In the rows, 128 means zero.
Known rows, with every way that one mark hangs from another:
{k_385 {k_438 {k_9 k_265}}}: [113 123 151 125 136 169 136 166 133 137 132 147 100 136 131 113 119 181
 142 117 150 110 109 138 115 137 152  98 148 140 166 155 103 107 124  92
 136]
{k_408 {k_438 k_385}}: [145 120 142 124 121 124 133 100 136 114 129 124 159 133 105 139 150 170
 133 130 139 137 123 111 121 119 143 133 122 116 130 162 118  96 126  97
 165]
{k_9 k_125 k_134}: [137 126 106 145 175 147 163 131 122 140 106 175 148  95 154 104 150 154
 143 136 146 119 136 162 114 147 146 142 121 127 134 151 101 132 115 147
 132]
{k_537 k_138 {k_385 {k_438 {k_9 k_595}}}}: [125 131 156 129 150 120 122 139 139 161 121 144  96 118  80 108  86 201
 166 123 138 103 141 101 111 123 177  43 131 163 197 140  83 115 114  90
 118]
{k_138 {k_537 {k_385 k_438}}}: [145 118 154 111 132 108 112 148 123 130 133 107  92 131  79 114 105 157
 158 132 129 118 144  85 123 124 158  75 139 165 194 151  87 124 111 111
  99]
{k_385 {k_438 {k_9 k_595} k_408}}: [108 139 151 124 132 139 149 151 148 152 113 146 118  99 103 115 133 212
 146  94 162 115 101 126 125 135 177  68 118 126 141 141 100 107 117  79
 152]
{k_265 k_9}: [119 117 127 126 149 129 130 127 125 131 121 154 135 112 140 134 133 125
 139 120 139 131 150 140 133 104 122 124 124 110 122 144 127 131 120 143
 132]
{k_265 {k_9 k_3 k_125 k_134}}: [135 107 113 150 188 162 168 152 111 145  93 215 144  92 189 104 167 159
 155 144 151 129 154 192 119 125 153 137 139 115 149 162  83 133 108 162
 146]
{k_265 {k_9 k_3 k_125 k_134 k_595}}: [132 111  99 157 201 158 182 151 114 169  83 235 158  74 195  96 171 171
 164 153 153 122 159 208 112 137 167 131 128 119 149 158  72 137 107 154
 150]
{k_138 k_537}: [137 131 125 117 121 119 125 121 126 138 129 136 116 128 113 117 119 137
 138 130 127 117 137 112 131 128 137 114 127 145 148 147 116 133 125 125
 119]
{k_265 {k_9 k_3 k_125}}: [138 109 126 142 162 158 143 158 115 148 105 194 136  95 173 128 156 151
 146 143 146 133 148 176 130 114 148 132 144 123 156 150  94 134 117 146
 146]
{k_408 k_438}: [129 124 142 117 122 146 125 127 130 117 122 121 137 121 111 145 139 142
 131 126 136 129 113 124 128 131 124 124 124 115 132 144 119 106 131 105
 149]
{k_385 {k_438 k_408}}: [125 129 154 118 122 114 138 146 131 118 125 106 116 113 105 127 136 174
 132 104 147 132 108 109 138 130 158  99 131 124 145 144 104 110 113  99
 131]
{k_595 k_9}: [126 113 133 152 141 130 144 137 113 122 115 110 116 109 129 136 135 123
 136 139 129 131 132 139 122 104 130 140 127 137 131 147 124 131 141 128
 141]
{k_385 k_438}: [125 125 142 119 136 129 124 159 123 120 129 103 112 132 122 127 124 139
 132 125 137 129 129 112 125 135 142 113 136 136 151 137 113 114 118 115
 115]
{k_134 k_9}: [124 125 140 112 127 174 130 117 116 121 118 151 129 107 126 127 122 130
 135 144 130 119 143 125 118 136 140 132 143 133 154 134 127 138 118 136
 137]
{k_125 {k_9 k_595}}: [124 118 119 153 154 134 154 119 124 131 112 154 154  80 150 120 134 143
 151 148 134 120 141 170 113 121 149 109 113 131 152 137 114 148 133 126
 138]
{k_125 {k_9 k_134}}: [125 113 117 151 168 140 160 116 119 106 110 157 147  93 160 102 143 134
 150 140 135 128 143 170 112 122 141 123 122 115 146 150 110 141 125 150
 132]
{k_438 {k_9 k_134 k_265} k_385 k_408}: [129 122 135 148 137 132 181  95 150 138 119 197 148 118 127  82 158 242
 150 109 160 118 102 153 110 125 181 113 133 108 130 180  94 104 115  94
 183]
{k_125 {k_9 k_3 k_265 k_595}}: [135 100 127 171 150 161 169 151 115 140 110 192 140  86 187  98 152 165
 156 175 131 121 135 210 108 129 168 117 145 141 200 145  81 148 139 111
 152]
{k_595 {k_9 k_3 k_125 k_134 k_265}}: [145  93 120 185 183 171 193 168  95 144  91 197 124  80 192  92 172 174
 157 178 146 119 131 215 103 132 167 161 153 146 182 180  64 134 132 137
 161]
{k_9 k_3 k_125 k_134 k_265}: [148 109 112 161 170 169 179 159 111 149 103 214 135 105 190  84 165 178
 148 165 143 119 128 202 107 156 167 150 156 138 178 161  68 131 119 136
 146]
{k_265 {k_9 k_595}}: [112 120 117 133 159 128 147 126 127 155 110 174 149  94 146 128 137 137
 148 129 140 123 154 157 125 114 135 118 112 116 122 142 117 136 118 134
 138]
{k_9 k_125 k_134 k_595}: [133 128  95 148 186 142 178 128 123 164  96 194 164  80 158  96 153 166
 153 146 147 110 140 177 105 156 158 134 108 134 134 148  90 139 114 137
 137]
{k_438 {k_9 k_125} k_385 k_408}: [140 130 139 141 129 128 156 105 154 147 120 178 154 100 107 121 154 236
 143 101 169 124 104 133 124 112 183 106 119 123 126 165 107 111 118  96
 180]
{k_134 {k_9 k_3 k_125 k_265 k_595}}: [141 110 126 146 155 208 173 155 104 168  93 235 146  68 177  99 153 184
 155 187 143 103 142 199 101 163 183 140 160 160 210 153  71 149 119 121
 162]
{k_537 k_138 {k_385 k_438}}: [144 118 158 122 140  93 108 139 123 127 134 107  92 126  82 119  94 157
 150 133 124 120 150  81 122 118 160  74 145 159 202 144  89 120 111 110
  97]
{k_134 {k_9 k_265}}: [126 118 142 122 129 185 146 123 111 128 120 175 130  98 140 114 126 145
 138 155 132 111 138 149 112 143 145 141 157 139 175 150 114 140 122 121
 143]
{k_537 k_138 {k_385 {k_438 {k_9 k_125}}}}: [140 125 160 132 158 134 115 149 132 152 123 154  93 110  85 119  94 203
 163 120 151 104 136 103 116 121 178  59 142 165 209 156  77 116 111 103
 117]
{k_138 {k_537 {k_385 {k_438 k_9 k_408}}}}: [129 131 173 109 116 117 122 138 145 140 127 130  82 121  57 112 105 217
 164  95 151 112 108  84 132 118 183  39 135 148 186 158  80 111 112  81
 128]
{k_537 k_138 k_385}: [147 122 145 135 131  93 113 108 127 134 132 130 109 125  87 120  97 150
 146 137 116 119 148  99 125 112 146  90 138 150 177 134 102 135 122 120
 111]

Rows:
[135 119 144 137 138 169 156 122 141 124 108 179 143 145 135 101 161 213
 148 128 152 134 114 145 108 131 170 117 142 109 144 166  91  82 121 104
 190] -> {k_408 {k_438 {k_9 k_3 k_134} k_385}}
[145 108 141 141 145 213 158 155 101 145 104 217 127  86 170 108 147 171
 146 177 141 112 136 184 110 151 174 147 174 152 212 153  83 144 120 128
 156] -> {k_134 {k_9 k_3 k_125 k_265}}
[130 126 158 111 128 135 109 151 137 141 132 126  81 139  72 113  93 185
 164 113 144 110 129  86 121 120 163  50 140 163 192 150  92 114 116  99
 112] -> {k_138 {k_537 {k_385 {k_438 k_9}}}}
[108 126 140 134 148 165 152 166 135 161 121 166 115 115 137 105 122 195
 150 124 154 102 114 153 107 146 164  90 137 146 165 151  94 112 124  83
 140] -> {k_385 {k_438 {k_9 k_265 k_595}}}
[142 111 101 168 182 167 193 157 113 174  93 234 150  83 197  74 169 191
 156 174 144 111 133 219 101 167 178 142 144 142 180 156  59 137 117 127
 151] -> {k_9 k_3 k_125 k_134 k_265 k_595}
[103 139 138 129 158 142 173 143 145 150 100 167 126  98 122  91 142 222
 154  95 166 110 107 141 115 149 183  75 115 116 133 155  88 102 108  95
 151] -> {k_385 {k_438 {k_9 k_134 k_595} k_408}}
[118 131 130 141 131 169 143 152 137 163 111 181 122 130 152 106 132 175
 144 134 138 120 116 160 118 136 161  96 137 137 148 117 105 123 133 111
 157] -> {k_438 {k_9 k_3 k_595}}
[109 144 137 134 123 135 154 117 152 160 112 171 136  98 112 114 133 203
 145  97 153 114  98 142 127 129 165  83 111 118 114 132 113 121 128  90
 164] -> {k_438 {k_9 k_595} k_408}
[133 111 116 149 173 155 161 157 116 170  95 213 152  78 179 120 159 164
 156 151 147 124 153 191 124 121 160 123 130 131 156 148  84 141 116 139
 151] -> {k_265 {k_9 k_3 k_125 k_595}}
[123 119 129 130 142 180 161 121 115 151 109 193 143  81 146 107 129 157
 149 164 134 101 144 165 104 153 157 133 144 144 174 147 106 145 121 114
 148] -> {k_134 {k_9 k_265 k_595}}
[136 114 123 154 135 152 160 155 120 160 114 185 128 117 172  97 149 165
 141 166 127 119 126 185 115 148 161 126 150 144 175 135  87 133 131 106
 148] -> {k_9 k_3 k_265 k_595}
[134 125 141 148 130 137 170 114 149 134 110 188 137 135 138  81 166 234
 147 111 153 135 107 147 118 123 192 106 140 106 133 155  91  99 114 109
 187] -> {k_438 {k_9 k_3 k_134} k_385 k_408}
[133 117 120 139 163 196 173 128 111 165 100 221 154  55 155 109 140 176
 154 171 148  94 143 184 100 160 171 140 141 154 184 159  90 153 117 118
 151] -> {k_134 {k_9 k_125 k_265 k_595}}
[132  99 115 176 176 166 192 144 111 139  97 213 148  82 205  74 167 174
 163 177 136 117 140 226  97 141 173 125 145 133 193 156  68 146 129 127
 153] -> {k_125 {k_9 k_3 k_134 k_265 k_595}}
[132 110 125 163 149 150 155 143 119 135 107 169 141  90 172 108 147 150
 151 165 129 130 141 187 115 121 161 109 133 135 177 128  95 147 136 128
 147] -> {k_125 {k_9 k_3 k_595}}
[139 130 127 146 157 133 177  97 151 146 108 198 161  94 122  94 164 244
 154 102 172 121 109 148 114 127 190 114 115 111 121 176  93 110 109 112
 181] -> {k_438 {k_9 k_125 k_134} k_385 k_408}
[143 104 116 177 184 161 178 162  99 137  88 174 124  88 177 103 166 157
 152 167 144 130 138 195 110 125 163 152 141 141 161 162  77 134 130 151
 155] -> {k_595 {k_9 k_3 k_125 k_134}}
[134 117  94 160 188 153 191 133 119 170  97 217 161  74 175  84 159 183
 157 159 151 100 134 201  97 164 165 141 123 138 153 165  77 141 115 125
 142] -> {k_9 k_125 k_134 k_265 k_595}
[137 120 107 154 161 149 168 140 122 172 111 196 153  76 158 110 148 174
 147 155 144 103 129 187 110 152 158 135 126 147 160 153  88 141 125 109
 142] -> {k_9 k_125 k_265 k_595}
[140 117 113 156 171 158 179 113 137 154 115 221 159 109 154  84 155 226
 156 133 164 106 123 177  96 134 177 136 133 131 149 187  88 113 116 113
 170] -> {k_438 {k_9 k_125 k_134 k_265} k_385}
[138 120 174 131 133 137 107 167 129 142 127 138  68 148  98 108  95 193
 156 129 131 119 133 101 121 115 180  50 165 162 220 136  74 107 117 101
 123] -> {k_537 k_138 {k_385 {k_438 {k_9 k_3}}}}
[126 115 105 143 195 145 165 128 117 143  98 200 158  83 164 115 156 150
 155 129 155 120 156 175 120 122 141 137 117 110 127 167  99 135 106 160
 136] -> {k_265 {k_9 k_125 k_134}}
[136 111 123 154 150 159 168 151 115 136 112 187 123 131 183  79 158 160
 141 157 130 126 126 184 112 150 154 144 160 129 170 148  84 127 123 132
 142] -> {k_9 k_3 k_134 k_265}
[123 120 102 149 168 140 181 126 122 157 107 192 153 100 166  83 148 163
 150 150 136 108 134 183 102 156 152 134 127 130 143 151  92 131 119 121
 138] -> {k_9 k_134 k_265 k_595}
[134 122 146 152 126 175 165 156 135 160 112 215 119  95 153 105 157 233
 146 123 161 117  87 187 127 136 184 107 156 131 174 156  75 120 128  92
 178] -> {k_438 {k_9 k_3 k_125 k_265} k_408}
[121 136 153 125 142 155 143 157 141 143 113 153 114  91 108 127 138 217
 146  93 173 116  97 131 130 130 177  84 126 130 150 158  92 107 113  93
 150] -> {k_385 {k_438 {k_9 k_125} k_408}}
[125 118 109 141 180 140 157 133 123 167 101 198 166  65 157 130 147 156
 154 136 152 116 153 175 121 121 147 125 108 125 130 154 102 142 115 136
 141] -> {k_265 {k_9 k_125 k_595}}
[126 130 139 129 129 148 145 104 152 146 117 163 162 121 104 126 143 212
 149 120 154 118 115 131 110 125 162 101 110 120 124 158 112  94 128  78
 186] -> {k_408 {k_438 {k_9 k_595} k_385}}
[130 131 181 123 123 104 119 130 143 135 129 129  84 115  57 114  95 219
 156  95 147 115 116  81 131 110 184  37 140 141 192 152  84 106 112  81
 130] -> {k_537 k_138 {k_385 {k_438 k_9 k_408}}}
[137 120 156 132 111 164 130 128 144 126 122 159 135 154 122 125 152 206
 140 128 146 136 108 130 117 117 163 108 143 119 151 155 101  84 130  89
 190] -> {k_408 {k_438 {k_9 k_3} k_385}}
[138 115 133 129 149 197 156 131 109 143 111 202 140  72 147 117 137 163
 146 162 146 103 137 169 108 149 159 148 153 149 186 163 100 144 118 126
 147] -> {k_134 {k_9 k_125 k_265}}
[122 114 123 142 154 143 149 150 120 157 104 187 140 106 172 118 149 144
 148 145 134 130 152 173 126 117 147 115 133 121 145 135 100 134 121 134
 148] -> {k_265 {k_9 k_3 k_595}}
[146 119 119 155 164 163 166 132 137 152 105 214 149 128 164  84 162 217
 153 138 158 126 129 170 104 132 185 127 142 129 151 162  84 111 114 130
 175] -> {k_438 {k_9 k_3 k_125 k_134} k_385}
[112 124 123 144 152 170 162 129 136 143 117 194 124 126 154  90 133 178
 147 122 145 106 113 170 108 143 145 118 139 122 140 156 106 119 125 118
 148] -> {k_438 {k_9 k_134 k_265}}
[122 119 169 134 116 168 150 181 134 138 121 164  91 125 137 102 145 222
 144 113 156 123  86 153 126 136 184  83 165 131 184 154  75  98 123  76
 163] -> {k_385 {k_438 {k_9 k_3 k_265} k_408}}
[129 129 167 123 137 120 103 143 137 138 133 125  82 137  77 117  83 184
 156 113 137 111 134  86 118 114 166  50 144 156 199 146  94 110 114  98
 114] -> {k_537 k_138 {k_385 {k_438 k_9}}}
[144 122 141 151 131 139 169 111 149 154 122 201 154  94 123 108 157 252
 148 114 167 113  98 158 116 121 189 115 131 127 148 181  94 110 121  82
 187] -> {k_438 {k_9 k_125 k_265} k_385 k_408}
[142 123 140 129 137 160 140 110 145 138 119 170 160 111 105 138 148 218
 147 117 164 122 110 132 115 120 162 116 120 124 136 173 107  92 125  89
 184] -> {k_408 {k_438 {k_9 k_125} k_385}}
[131 113 110 159 161 157 183 149 117 160 101 206 137 112 188  72 160 174
 149 167 133 116 132 198 104 161 165 134 148 133 167 145  75 131 122 123
 148] -> {k_9 k_3 k_134 k_265 k_595}
